Each row comes from the steps of one path. Every step used is in the known rows, and no mark comes twice. Write the path behind each row, first mark first.
Known rows
rodit > muzi: [ 2.07  0.01  0.14 -0.59 -1.20 -1.06  0.15 -5.30 -3.62  0.86  0.09  3.89
  1.07 -1.26  0.79 -1.28  0.20 -1.08]
vasa > mirob > murip > rodit > muzi: [-2.47 -1.73  1.70 -1.53  0.77  1.40  1.55 -0.92  1.56  1.45  3.27  2.05
  1.56  1.35 -0.71 -0.70  3.82 -2.04]
motori > mirob: [ 0.32 -1.33  1.59 -0.25 -1.93  0.77 -2.42 -1.34  2.94  1.81 -1.56  1.00
 -0.13 -2.55  0.21 -1.59  2.30 -1.34]
mirob > rodit: [-0.71 -2.57 -0.98 -0.79 -0.34  2.64 -5.88 -0.23  2.64  3.05 -0.54  1.19
  0.23 -5.02 -0.98 -3.57  1.16  0.68]
murip > vasa > motori > mirob > rodit: [-4.20 -2.46  2.34 -0.01  0.49  2.45 -0.88  2.13  2.22  3.42  1.70 -2.38
  1.96 -1.61 -1.73  0.12  1.53  4.87]
motori > vasa > mirob: [-2.56  0.85  1.71  0.58 -0.51 -1.28  0.97 -3.39 -1.10  2.30  2.13  2.33
  1.30 -4.43 -0.53 -0.11  1.22 -0.21]
muzi > rodit > vasa > motori > mirob > murip: [-0.40 -2.52  2.07 -0.61 -1.17  0.37  2.60 -1.12 -3.82  1.86  3.36  0.70
  0.54 -0.87  0.07  1.40  1.23  0.50]
mirob > murip > rodit > vasa > motori: [-1.35 -4.31 -1.05 -2.26  0.39  2.19  1.49  1.97  0.18  3.11  1.64  3.34
  0.38  1.68 -1.14 -0.84  5.96 -2.55]
mirob > vasa > motori: [-1.43  0.48 -0.91 -0.73  1.88 -0.59  5.07 -4.09 -5.21  1.77 -0.34  2.05
  1.77 -1.28  0.14 -0.64 -1.66  1.89]
muzi > rodit > vasa > motori: [ 0.68 -1.06 -2.09  0.90  0.34 -0.74  2.53 -3.89 -8.00  3.00  0.30  3.39
  1.55 -3.65 -0.12  0.01 -1.60 -0.03]
murip > rodit: [ 0.06 -3.27 -0.34 -0.46 -0.90  1.27 -3.92  1.50  4.23  3.50 -1.81  1.90
  0.12 -2.41 -1.11 -1.91  4.18 -1.91]
murip > rodit > muzi: [ 1.41 -2.14  1.08 -0.48 -0.93 -0.16 -1.41 -1.13  1.29  2.30 -0.67  2.23
  0.80 -0.13 -0.39 -0.99  3.46 -1.31]
muzi > rodit > vasa: [ 3.03 -1.39  0.01  0.60 -2.63 -1.29 -3.16 -2.36 -4.84  2.40  0.43  3.21
  0.87 -3.93  0.08 -0.16 -0.58 -1.81]
rodit > vasa: [ 2.61 -1.29 -1.20 -0.77 -2.08  0.08 -2.59 -2.12 -2.12  1.99 -1.21  5.02
  0.37 -1.52  0.16 -2.06  2.47 -4.31]
vasa > motori > mirob > murip: [-2.80 -2.17  0.78 -1.85  0.24  2.03  3.34 -1.47  0.44  1.45  1.79  1.03
  0.17 -0.33  0.12 -0.61  2.71  0.60]
murip > rodit > vasa > mirob: [-1.26 -1.81 -1.07  0.10  0.52  2.06 -1.26  0.92  2.64  3.54 -1.42  3.26
  1.25 -0.87 -1.56 -2.34  4.39 -5.67]
vasa > motori > mirob: [-2.00 -0.90 -0.58  0.07  1.11  1.46  3.34 -2.79  0.01  2.35 -1.58  1.10
  0.65 -2.05 -0.04 -1.50  1.20  0.27]
rodit > vasa > mirob > murip: [-1.44 -0.78 -0.47 -1.83 -0.65  1.64  0.35 -2.00 -1.73  1.07  2.85  4.88
  1.00 -0.25 -0.16 -1.70  2.65 -5.06]

Write each row's path
[-3.83 -2.80  0.25 -1.55  0.65  2.77 -1.14  1.67  4.61  2.66  2.07  1.83
  0.93 -0.92 -1.39 -1.55  4.33 -2.64] | vasa > mirob > murip > rodit
[-2.93 -1.03  2.04  0.24 -0.46  0.14  2.48 -0.22 -1.08  2.44  1.10  0.06
  2.19 -0.12 -0.54  1.61  1.35  2.65] | murip > vasa > motori > mirob
[-4.60 -0.91  1.04  0.14  0.39  2.34 -3.80  1.21  1.50  3.11  2.68 -0.03
  2.87 -3.41 -2.04 -1.11 -0.03  2.02] | murip > vasa > mirob > rodit
[-2.48  0.18 -0.29 -0.01  2.01  2.35 -0.38 -4.01 -0.31  1.85  1.09  1.55
  1.93 -3.13 -0.75 -3.24 -0.66  0.30] | vasa > mirob > rodit > muzi
[-3.24 -0.61 -0.57 -1.62  0.32  1.89  0.48 -2.55 -0.16  1.19  2.77  3.44
  1.15 -2.06 -0.13 -1.86  1.26 -2.47] | vasa > mirob > murip
[-3.30 -0.32  3.13 -1.25 -1.23 -0.74  0.93 -2.18 -0.55  1.45  5.62  2.13
  0.92 -2.59 -0.38  0.76  2.51  0.22] | motori > vasa > mirob > murip
[-2.41 -1.41  5.51 -1.16 -0.92 -1.23  1.99 -0.64  1.50  1.73  6.20  0.80
  1.30  0.72 -0.93  1.92  5.15  0.51] | motori > vasa > mirob > murip > rodit > muzi
[-3.92 -2.49  4.00 -1.14 -0.88  0.19 -0.70  2.10  4.22  2.91  4.85  0.44
  0.61 -1.56 -1.63  1.04  5.70 -0.19] | motori > vasa > mirob > murip > rodit
[-1.01 -2.82  1.79 -0.44 -0.99  3.10 -5.73  1.13  6.29  2.75 -1.03 -1.46
 -0.37 -3.99 -1.00 -3.02  2.49  1.07] | motori > mirob > rodit
[-1.89 -1.29  1.13 -0.18  1.96  2.39  2.40 -2.96  0.51  2.17  0.18 -0.95
  0.96 -1.22 -0.49 -2.09  0.89  3.21] | vasa > motori > mirob > rodit > muzi
[ 0.51 -1.70  3.25 -0.43 -0.97  1.86 -3.24 -1.38  3.29  1.58  0.26 -1.15
  0.28 -1.60 -0.30 -2.26  1.90  1.47] | motori > mirob > rodit > muzi
[-3.25  0.19  2.45  0.20  0.40  1.04 -1.03 -1.42 -1.46  1.90  3.92  0.40
  3.52 -1.04 -1.31 -0.22 -0.59  2.54] | murip > vasa > mirob > rodit > muzi
[-0.79 -4.51  1.05 -2.32 -1.68  1.79 -4.04  2.83  4.68  2.61  1.64  1.66
 -0.22 -0.57 -0.93 -1.04  5.58 -1.48] | mirob > murip > rodit
[-1.22 -2.62  5.58 -1.91 -4.13  0.04 -3.12  2.56  2.36  0.99  4.71 -0.21
  1.09  1.18 -0.25  2.29  3.89  1.20] | motori > mirob > murip > vasa
[ 1.16 -2.72 -0.84 -1.05 -1.23  2.42 -6.04  0.31  1.16  2.95 -0.62  2.63
  0.13 -2.92 -1.01 -3.47  2.74 -1.89] | mirob > rodit > vasa
[-0.13 -1.12 -0.52 -0.18  0.16  1.17  3.24 -2.15 -1.46  2.31 -1.63  2.61
  0.55 -0.24 -0.04 -1.35  2.79 -2.25] | rodit > vasa > motori > mirob
[ 0.72 -0.20  3.89 -0.65 -1.85 -0.74 -0.52 -1.17  1.42  0.95 -0.74 -0.78
  0.48 -0.72  0.41 -0.23  0.88  0.43] | motori > mirob > vasa
